Each row comes from the steps of one walk. Every step used is in the known rows, and no mark comes twice. Write the walk behind each row, first mark first.
In the rows, zero is written as 128.
Known rows
N/Q/U/P: [124 156 113 122 124 114 128 100 124 124 136 101  96 125 129 125 122 142
 157 137 109  94 171 131 146 113 142 128 141 179 151 132 122 124 127 160
 152 100 112 136 129 150  96  97 120 113 145 100 139 163 147 114 130]
W/B/X/J: [125 104 126 125 126 102 104 117 152  93 132 100 121 120 132 182 126 148
 119 124 119  94 160 126 176 129 129 136 167 159 166 128  86 115 124 116
 177  99 111 167 130 163 141 116 132 124 122 166 113 135 126 158 123]
A/B: [145 122 110 126 119 127 139 102 142 104 137 147 135 124 165 101 132 145
 139 126 132  93 131 122 138 112 123 121 139 153 156 131  97 127 133 121
 157 161 111 133 142 169 141 133 144 125 116 126 132 143 129 140 127]
H/Q: [144 127 109 154 128 153 131 123 106 116 144 133 142 121 130 135 122 151
 148 123 132 100 119 136 117 141 112 110 160 161 158 133 109 125 130 113
 157 125 119 118 120 120 116 118 105 123 152 105 147 158 119 100 129]
J/X: [138 161 107 112 159 116 129 118 140  91 130 131 105 138 144 106 118 144
 154 131 124  96 140 118 141 127 121 140 151 178 167 125 112 131 140 120
 174 150 114 177 137 177 111 120 134 119 150 177 126 138 128 143 125]
W/B/X: [121 130 116 136 127  97  99 112 145 118 149 113 108 128 120 177 118 144
 136 117 125 109 155 114 138 133 126 142 147 153 162 126  92 122 115 127
 187 114 104 144 131 141 132 123 135 120  88 203 111 134 125 118 115]
E/J/X: [132 151 112 108 168 133 133 107 163  89 121 127 101 126 142  97 118 148
 147 131 129  89 141 123 156 125 124 126 156 208 178 119 115 134 144 126
 161 132 120 149 140 204 123 110 131 122 138 160 126 135 136 163 128]
L/Q/H/B: [130 140 109 158 122 134 131 127  53 101 138 134  94 137 156 132 133 152
 142 118 120  97 140 135 114 141 144 101 172 141 135 129 112 132 123  98
 132 109 121 129 123 122 112  99 126 122  99  77 157 162 136 108 126]
C/A: [137 113 107 139 125 130 151 117  93  98 129 130 136 124 155 121 127 147
 133 116 109 106 124 136 126 121 113 119 125 174 147 127 117 137 139 138
 162 141 128 144 124 126 140 119 111 119 132 150 124 149 139 102 135]
D/A/C/H/Q/L: [139 123 117 150 118 154 137 140  89 111 140 132  99 113 122 107 122 150
 136 129 131  99 120 128 142 134 136 120 164 128 151 123 109 128 121 168
 141 132 132 148  87  93 152 165 106 116 126 149 151 147 112  97 137]
W/B/H/Q/L: [133 138 120 157 125 129 110 136  91 132 141 116 110 120 112 152 120 156
 149 131 128 107 152 123 129 142 135 128 168  87 158 125 100 124 118 158
 148 100 119 135  99 123 110 138 114 115 118 156 140 142 106 110 130]
D/A/C: [146 131 107 140 107 147 168 101 125 111 132 145 133 117 159 101 127 135
 126 129 130  81 107 127 163 115 137 123 137 211 151 127 116 132 140 127
 137 197 121 178  97 115 157 175 139 117  99 152 139 134 138 124 133]
W/B/H/C/A: [134 117 102 159 109 127 141 118  75 108 137 105 127 123 158 153 127 154
 140 107 130 119 108 134 115 134 121 117 118 131 143 124 103 131 129 102
 139 122 125 131 121  99 135 114 108 117 109 128 105 142 131  86 131]
B/A/C: [145 145 104 127 102 132 157 104 112 111 148 138 140 126 161 136 126 139
 143 133 123  98 124 125 140 111 132 124 134 152 161 126 107 124 129 125
 151 180 107 144 102 105 136 143 145 116 100 179 137 125 138 118 137]
L/Q/U/P: [124 143 112 122 133 116 129  95 104 109 139 103  99 126 144  97 114 145
 158 137 100  87 180 132 139 117 136 125 138 165 151 134 129 125 129 186
 155 103 114 127 122 149 101  89 132 112 150  82 134 165 145  98 128]
E/J: [130 114 124 127 142 156 134  93 159 109 118 138 133 107 146 122 127 144
 131 125 120  82 155 136 164 123 129 106 154 252 177 122 115 139 142 140
 151 113 125 113 132 186 136 114 116 126 117 100 135 135 142 169 129]
B/H/Q/U/P: [130 145 108 139 128 120 119 110  98 128 147  96 107 119 128 119 123 147
 161 132 113  94 167 134 131 129 130 125 137 145 151 134 123 121 124 167
 141  90 113 121 114 135  94  81 121 112 147  98 131 159 136 102 130]
L/Q/H: [132 131 121 147 135 132 142 112  67  94 139 131  88 140 154  98 128 139
 139 131 113  99 149 131 127 125 145 109 165 151 143 131 116 131 129 138
 149 108 123 138 100 117 107 111 131 120 116  67 146 161 128 104 134]
V/B/H/Q/L: [134 139 123 157 120 131 118 133  88 132 142 126 118 123 117 147 120 153
 146 129 124 102 155 126 131 146 130 121 159  87 156 124 110 125 115 164
 151 112 126 138 105 123 115 142 106 117 123 178 141 139 104 109 133]
A/C/H: [142 105 112 123 114 149 154 114 149  88 145 131 123 134 165  92 137 140
 142 123 122  99 105 126 136 118 128 122 142 211 159 125 101 131 124 115
 170 137 131 155 114  86 163 154 127 122 129  99 120 142 136 120 132]
V/B: [130 127 124 137 108 106 134 102 155 121 138 158 146 136 148 150 135 138
 128 109 102  77 177 125 130 141 114 115 134 175 148 125 127 128 123 128
 178 139 128 171 158 165 124 152 109 122 119 187 117 150 129 120 121]
U/P: [137 128 112 118 131 126 125 100 135 120 133 101 129 125 146 132 124 140
 157 130 104  92 180 137 136 124 130 127 139 197 154 131 120 130 135 172
 165 110 111 152 129 166 118 101 119 115 138 103 126 152 142 100 125]
L/Q/H/B/A/D: [139 142  96 134  96 107 149 107  61 122 148 137 103 131 144 145 123 146
 134 129 119 118 129 141 113 112 140 112 132 103 149 131 103 116 122  91
 135 164 109 123 128 144 143 105 145 126 103 148 145 144 129 116 141]
D/A: [137 124 115 149 134 132 135 102 112 117 119 151 122 115 144 115 132 130
 116 120 128  85 133 134 163 130 129 119 137 216 144 127 124 136 147 148
 127 170 123 179 110 145 154 163 121 122  93 149 133 137 126 129 130]
D/A/C/H/B/V: [135 126 103 147 108 129 111 107  83 131 141 117 129 129 137 146 133 151
 137 116 139 102 121 125 135 136 122 124 143 157 147 130 110 124 123  91
 145 140 109 125 110  96 139 139 133 121  80 150 123 115 125 150 132]
V/B/A/D: [140 136 104 125  88  93 147  98 112 134 148 150 130 129 139 156 126 138
 127 124 109 107 149 136 122 113 125 121 112 128 155 128 110 115 122 105
 157 179 113 148 145 166 149 132 135 125 113 207 126 137 126 127 138]
P/U: [133 141 135 136 144 145 119 120 141 127 119 142 142 129 145 116 122 140
 127 129 124  67 134 127 162 125 116 138 114 246 168 125 114 142 136 153
 151 153 123 154 143 124 112 119 134 121 139 123 134 115 140 109 115]
W/B: [128 123 114 138 126  99 109 109 163 121 135 128 126 126 134 170 133 148
 136 114 112  95 169 116 125 128 127 134 157 180 154 131 102 126 130 106
 174 102 109 163 143 163 109 142 132 115  98 125 115 161 136 122 113]
D/A/B/H: [142 132 112 146 129 117 122  94 122 125 134 119 131 134 161 120 135 139
 139 129 145 105 119 126 144 128 127 120 127 109 155 127  97 125 131 121
 123 150 114 137 117 151 138 135 150 126  77 140 108 117 114 142 132]
L/Q/H/C/A/B: [143 114 100 144 108 134 161 109  80  85 142 128 111 124 177  84 127 155
 136 117 138 108  95 129 118 112 126 106 128  98 136 128 101 126 128 115
 134 154 122 111 129 125 152 119 133 123 110 103 129 158 130  87 135]
N/Q: [130 156 119 128 126 132 140  97 155 120 127 120 122 144 135 161 123 141
 148 135 130 110 121 129 140 117 137 117 161 188 162 128  98 129 128  91
 168 134 115 138 141 144 110 141 113 127 129 115 148 151 132 131 129]
C/A/B/H/Q: [147 126 103 160 125 140 130 117  98 120 150 108 141 130 143 127 125 157
 152 122 148 116  93 134 106 140 109 106 144  72 155 130  96 118 122 103
 136 123 118  94 115 117 124 108 122 126 125 117 125 146 112  90 135]

Write each row's walk
[139 133 114 155 121 137 126 137  72 122 141 117 112 119 125 127 119 158
 146 131 133 111 129 127 128 135 129 121 154  64 154 124 102 125 118 165
 139 122 124 120  98 119 127 132 114 118 122 166 142 140 107 102 138]
C/A/B/H/Q/L
[137 122 102 142 106 146 140 129 111  98 142 134 117 133 163 130 139 152
 144 112 126  98 110 132 121 137 131 110 156 182 146 126 103 131 119  82
 146 130 127 140 131 101 151 128 122 123 108 100 140 148 142 118 125]
A/C/H/B
[144 116  95 138  85 129 174 112  81 115 137 134 126 113 148 124 118 148
 130 120 121 115 102 142 124 109 129 122 108 173 150 131 101 126 133  86
 152 177 126 143 135 133 161 118 119 123 148 133 130 146 132 111 140]
H/C/A/D
[137 130 113 166 101 151 141 127  52 108 140 139 104 113 151 140 135 141
 141 116 135 100 129 133 134 137 147 115 143 194 141 127 106 133 129  99
 129 121 121 148 107  88 118 115 104 118 121  71 141 142 122 115 130]
Q/H/C
[133 150 104 141 119 111 114 116  69 119 143 140 125 131 150 185 134 145
 142 118 122 109 149 135 118 136 124 111 141 112 150 124 111 124 125 120
 131 141 103 121 126 128 126 105 128 122  78 182 141 131 133 116 131]
H/B/A
[132 137 122 147 119 102 117  97 137 134 141 123 146 147 151 162 135 138
 143 119 118  98 161 126 129 148 119 119 128 124 158 125 111 125 119 118
 158 120 122 150 136 148 110 131 125 124  98 173  98 123 116 134 126]
V/B/H
[140 119 104 132 113 114 118  95  95 127 141 117 145 124 143 123 125 154
 138 124 135 108 127 119 133 115 109 132 123 116 152 134 105 122 129 118
 164 152 101 106 121 134 131 126 144 121  99 173 113 117 121 152 136]
C/A/B/V
[138 136 111 159 107 146 126 110  81 121 138 117 135 124 159 163 126 144
 155 120 143 108 120 133 134 144 134 120 129 168 158 126  95 131 126  93
 135 128 117 133 117  99 119 114 113 122 120  91 118 119 114 123 127]
B/H/C
[138 121 103 144 108 121 125  95  60 118 145 108 124 128 150 115 122 157
 141 122 141 112 116 122 125 117 119 122 128  89 143 133 105 120 124 111
 149 143 104  95 110 110 128 118 143 121  94 139 117 125 118 126 138]
L/Q/H/C/A/B/V
[146 129 105 163 129 141 125 111 104 125 147 115 136 127 139 125 127 151
 146 124 155 109  96 134 118 143 114 106 148  88 155 130  98 118 125 106
 124 133 117 106 112 123 129 123 126 127 112 116 128 142 107 100 133]
D/A/B/H/Q
[130 139 108 153 117 120 102 108  48 132 142 114 118 135 133 154 128 154
 144 123 129 104 149 126 123 138 129 121 156 129 144 134 113 124 122  98
 150 114 102 108 109 112 100 107 136 120  88 128 135 125 122 147 132]
L/Q/H/B/V
[131 152 105 148 121 111 118 118  41 110 148 133 101 138 153 169 134 145
 142 120 122 112 149 136 110 135 133 103 151  79 140 124 114 123 121 121
 120 126 105 113 113 115 118  97 132 121  68 154 146 142 132  99 135]
L/Q/H/B/A
[145 120 108 137 122 126 143  96 132 107 129 153 123 117 162  89 134 139
 122 122 142  88 116 125 152 114 126 116 133 153 144 129 107 127 139 134
 128 183 116 151 130 167 163 159 144 125  88 142 131 142 126 132 129]
D/A/B
[146 110 104 152 119 164 149 124 118 102 150 126 125 124 140 100 130 149
 140 118 143 103  79 136 119 136 116 105 155 161 151 128 107 123 124 109
 143 134 131 128 103  78 157 148 109 123 135  94 136 159 121  81 134]
D/A/C/H/Q
[138 113 111 124 106 129 148 110 141  94 153 133 122 140 165 115 140 139
 137 117 119 102 116 127 125 122 122 116 132 156 154 120 108 124 116 121
 162 140 128 149 116  85 165 157 126 121 103 151 112 139 133 104 135]
V/B/A/C/H
[137 121 101 147 108 145 141 127 105  99 139 135 111 130 162 125 140 149
 135 110 131  95 103 134 128 138 133 108 154 184 141 124 107 132 123  88
 132 141 130 150 126 101 162 141 123 123  93 106 139 147 140 114 126]
D/A/C/H/B
[146 116 103 145 117 156 142 125 111 102 158 121 128 128 141 118 128 151
 148 119 139 110  86 135 108 134 114 106 154 131 156 127 103 119 118 106
 149 126 123 111 104  73 147 132 113 123 134 108 135 155 122  78 136]
B/A/C/H/Q
[140 133 113 163 122 131 122 114 115 133 151 118 147 136 132 155 127 151
 150 117 135 104 126 134 107 156 108 105 148  98 157 128 109 118 117 105
 148 111 122 116 125 122 109 120 109 125 127 139 121 147 109  94 129]
V/B/H/Q
[141 114 109 122 113 139 147 112 132  90 151 129 119 136 164 110 138 138
 141 123 124 107 106 128 130 117 126 119 136 169 158 122 103 126 121 120
 159 141 124 144 108  79 164 148 131 121 109 129 118 135 134 112 137]
B/A/C/H
[133 137 102 138 123 116 129 110  92 120 148  92 105 117 136 104 123 153
 158 129 118  99 148 134 125 122 126 120 128 108 144 132 120 118 124 166
 135  98 115 110 116 137 107  81 125 112 140 106 126 163 139  89 133]
C/A/B/H/Q/U/P
[144 118  95 142  87 126 168 110  77 121 139 123 127 119 149 130 119 149
 134 122 124 121  98 142 121 112 130 122 106 152 152 130  97 124 129  82
 145 171 125 138 130 131 157 113 124 124 140 134 121 139 127 116 141]
B/H/C/A/D
[143 134 109 162 131 145 121 117 102 128 148 111 144 131 132 147 124 151
 156 126 141 111 113 136 114 149 114 111 153 116 163 131 101 122 124 105
 144 110 118 108 111 113 108 108 114 124 135 108 129 141 110 105 131]
B/H/Q
[125 114 123 134 124 119 116 123  97  82 133 101 105 127 144 161 124 151
 124 126 122  95 145 135 169 135 136 118 174 134 157 127  93 117 120 114
 156 103 117 148 120 142 142  94 130 128 122 137 133 137 126 146 130]
L/Q/H/B/X/J
[143 116 105 147 110 147 143 122 121 105 161 127 130 132 141 124 131 151
 144 113 135 106  95 134 104 140 109 102 150 119 152 125 109 117 113 106
 152 126 127 118 115  79 148 141 108 123 129 128 129 158 121  71 134]
V/B/A/C/H/Q
[130 143 116 132 113  91 119 100 112 123 147 151 137 137 148 179 135 135
 132 114 110  98 173 130 122 135 113 113 124 105 149 121 124 120 121 145
 153 146 110 143 136 144 126 135 121 120  82 230 118 133 126 107 131]
V/B/A
[133 125 107 143 115 123  97 111  85 131 142 115 133 133 134 158 133 153
 145 116 131 106 137 125 126 139 117 126 146 160 152 131 107 126 121  92
 162 116 107 114 122 107 124 119 127 123  97 140 122 117 122 157 129]
C/H/B/V
[135 122 120 146 125 148 124 143  91 111 141 132 104 117 119 121 122 153
 144 128 125 104 137 128 132 137 131 122 167 130 156 124 107 129 119 170
 156 109 130 138  99 103 136 144 101 118 141 139 150 150 110 105 134]
C/H/Q/L
[141 120 101 139 105 121 121  97  82 126 142 115 143 120 145 130 124 156
 140 120 142 109 119 121 132 118 112 129 120 116 149 132 103 122 128 108
 156 153 102 102 120 121 132 124 138 121 100 162 113 116 119 143 136]
H/C/A/B/V
[140 132  95 127  94 108 142 111  87 123 148 140 114 128 143 153 129 144
 134 124 120 118 123 140 116 114 131 118 124 129 154 129  99 117 122  85
 142 166 112 132 136 141 159 115 138 127 108 161 136 137 130 127 139]
C/H/B/A/D
[144 113 101 146 103 133 159 116  84  92 141 134 115 116 171  94 134 152
 133 114 139 106 100 129 124 113 126 111 124 114 136 127 100 127 130 110
 132 155 121 123 129 126 154 121 128 122 107 119 128 151 132 101 135]
Q/H/C/A/B
[137 114 104 161 105 142 158 130  41  96 137 126 112 115 157 126 132 148
 133 108 124 111 108 139 121 129 128 111 125 160 132 125 114 136 132 114
 134 129 131 139 108  85 138 110  98 117 121 113 129 151 134  86 137]
Q/H/C/A
